Each row was made from one path, in order. Every step used is in the known rows, and no mark comes twice. Write each row's path.
Known rows
moga/soke/lavu/peko: 73 -27 5 27 -49 -14 -27 -44 -40 -14 -4 -20 -4 -23 -9 15 0 7 -1
peko/lavu/soke/givomag: 4 5 4 16 5 27 -13 4 -19 10 -11 -58 17 3 9 11 5 -23 18
fala/peko/lavu: -33 22 10 -17 -25 16 40 35 28 3 -6 75 19 15 20 54 -9 0 -30
soke/givomag/soli/lavu/peko: 56 -12 34 -7 43 -39 3 -23 -95 2 0 46 -27 8 11 -48 25 28 1
fala/peko: -9 9 -4 -9 -33 10 40 10 4 -9 8 33 -11 -6 5 32 -20 -2 -40
lavu/peko/fala: 1 -13 -8 -59 -39 15 36 11 -40 -6 1 33 0 3 45 51 -25 12 -17
fala/peko/givomag/soke: -63 37 -44 -65 -30 12 30 37 51 21 15 59 22 12 11 41 -21 -18 -32
fala/peko/givomag/soke/lavu: -57 32 -60 -53 -43 0 16 18 3 19 2 41 34 0 -7 27 -14 -43 -47
givomag/peko: -16 -10 15 -11 9 -9 18 6 32 -13 9 1 -39 -19 -15 -13 -7 18 -7
peko/givomag: -4 17 -10 -43 11 23 21 9 63 6 20 42 -7 29 5 34 -7 16 -24
lavu/soke/givomag/soli: 6 -3 1 24 24 -8 -26 -25 -49 13 2 -38 -14 -20 -9 -39 0 -11 1
fala/peko/givomag/soli/lavu/soke/moga: 1 23 9 39 23 -11 -35 8 0 10 2 86 60 68 0 -26 -1 -2 30
soke/lavu/peko: 24 -20 0 1 -39 -18 8 -17 -70 -11 -4 16 7 -11 -1 2 -12 18 -30
moga/soke: 52 -10 3 27 -8 9 -8 -31 55 -14 15 -26 -42 -25 -9 24 9 20 -1
moga/soke/lavu: 59 -16 -13 38 -22 -4 -23 -50 9 -15 2 -40 -28 -37 -28 13 17 -4 -17
lavu/soke/moga: 14 -13 -10 68 -18 9 -34 -18 15 -18 -2 -47 18 3 -15 -10 -9 21 20
givomag/soke/lavu/peko: -25 -11 -36 -13 -44 -34 2 -4 -62 0 -2 11 14 -35 -2 -14 -8 20 -29
soke/givomag: 38 -4 -8 -19 4 16 19 -26 -20 -9 0 -57 -51 -22 -9 5 10 -13 -30
fala/peko/lavu/soke: -40 19 10 29 -31 21 10 40 5 10 -4 28 56 17 24 35 -27 -11 6
soli/givomag/peko/fala: -23 -19 27 -20 46 4 49 31 27 -9 5 -31 -24 -1 10 -20 0 7 13

Write each row's path
-28 -10 -21 37 33 -31 21 7 -1 0 7 -42 -1 -33 -24 -59 22 29 -23 -> soli/givomag/soke/lavu
63 -8 10 6 21 -9 -31 -57 0 4 1 -29 -64 -36 -20 -9 28 -14 -5 -> moga/soke/givomag/soli
29 -8 -11 26 -3 21 -12 -20 -41 -3 2 -101 -13 -20 -6 -11 -5 -22 7 -> lavu/soke/givomag
-40 -11 62 66 63 -4 5 52 41 5 0 -35 34 21 2 -52 0 28 61 -> soli/givomag/peko/lavu/soke
94 -8 22 27 59 -25 -28 -55 -17 -3 7 -14 -63 -16 -16 -39 53 4 14 -> moga/soke/givomag/soli/lavu
66 -19 18 -5 2 4 -24 -44 16 -14 -4 -104 -72 -39 -31 -5 18 -39 24 -> moga/soke/givomag/peko
2 -2 17 66 62 -36 -16 0 -20 4 22 45 6 5 4 -67 12 53 18 -> givomag/soli/lavu/soke
-9 6 4 -44 -3 -28 -10 -9 -40 22 0 114 29 31 5 -4 -13 10 -28 -> soke/lavu/peko/givomag/soli
23 -14 -1 -13 29 9 -3 0 -69 -7 -4 -100 -14 -5 13 -34 10 -50 47 -> soli/lavu/soke/givomag/peko/fala
44 0 13 2 70 -29 6 -28 -47 1 6 24 -51 -6 -9 -52 42 17 -15 -> soke/givomag/soli/lavu
-11 -1 4 59 -11 16 -35 6 36 -6 -15 -4 46 24 1 13 0 21 28 -> peko/lavu/soke/moga
11 6 -18 -24 3 -19 -15 9 14 -1 4 62 37 50 11 -10 13 44 24 -> soli/lavu/peko/givomag/soke/moga
50 -18 -3 -52 -14 24 -10 -34 -3 -9 -12 -104 -64 -36 -3 30 11 -70 23 -> moga/soke/givomag/peko/fala
-24 12 8 49 -46 21 -20 20 15 -4 -22 17 66 32 7 34 -18 -12 20 -> fala/peko/lavu/soke/moga
-24 -1 -45 7 -19 -11 -11 -11 45 -12 -1 -3 -10 -22 -20 -6 10 34 -17 -> givomag/soke/moga
-33 -7 24 48 -2 2 -41 16 40 -8 -21 -17 37 21 -12 -14 -7 7 52 -> givomag/peko/lavu/soke/moga
-32 -7 61 22 70 -8 35 47 65 -1 -2 13 -4 18 -2 -33 15 40 25 -> soli/givomag/peko/lavu
-45 30 -48 -41 -45 13 0 16 59 7 -2 47 32 26 -7 38 -14 -20 -18 -> fala/peko/givomag/soke/moga
-7 16 5 5 -30 32 3 18 -41 12 -19 -37 37 9 15 30 -13 -56 7 -> fala/peko/lavu/soke/givomag
-27 21 0 -43 38 -4 7 5 55 23 20 109 -9 28 3 7 -3 25 -30 -> peko/givomag/soli
-52 -1 27 26 11 2 -11 35 31 7 -3 -6 27 6 5 -10 -13 10 39 -> givomag/peko/lavu/soke
-15 30 -9 -50 -22 28 36 24 42 7 12 63 13 36 11 55 -25 -21 -33 -> fala/peko/givomag
-9 -13 -13 -35 -9 26 -6 -2 -54 -1 -10 -113 -16 -22 9 -1 -18 -68 28 -> lavu/soke/givomag/peko/fala
-39 -10 -59 -64 -60 -15 14 5 -78 5 -10 12 22 -31 26 22 -15 -12 -33 -> givomag/soke/lavu/peko/fala
-43 3 28 -20 17 -3 18 29 52 0 -5 40 -9 4 1 8 3 19 2 -> givomag/peko/lavu
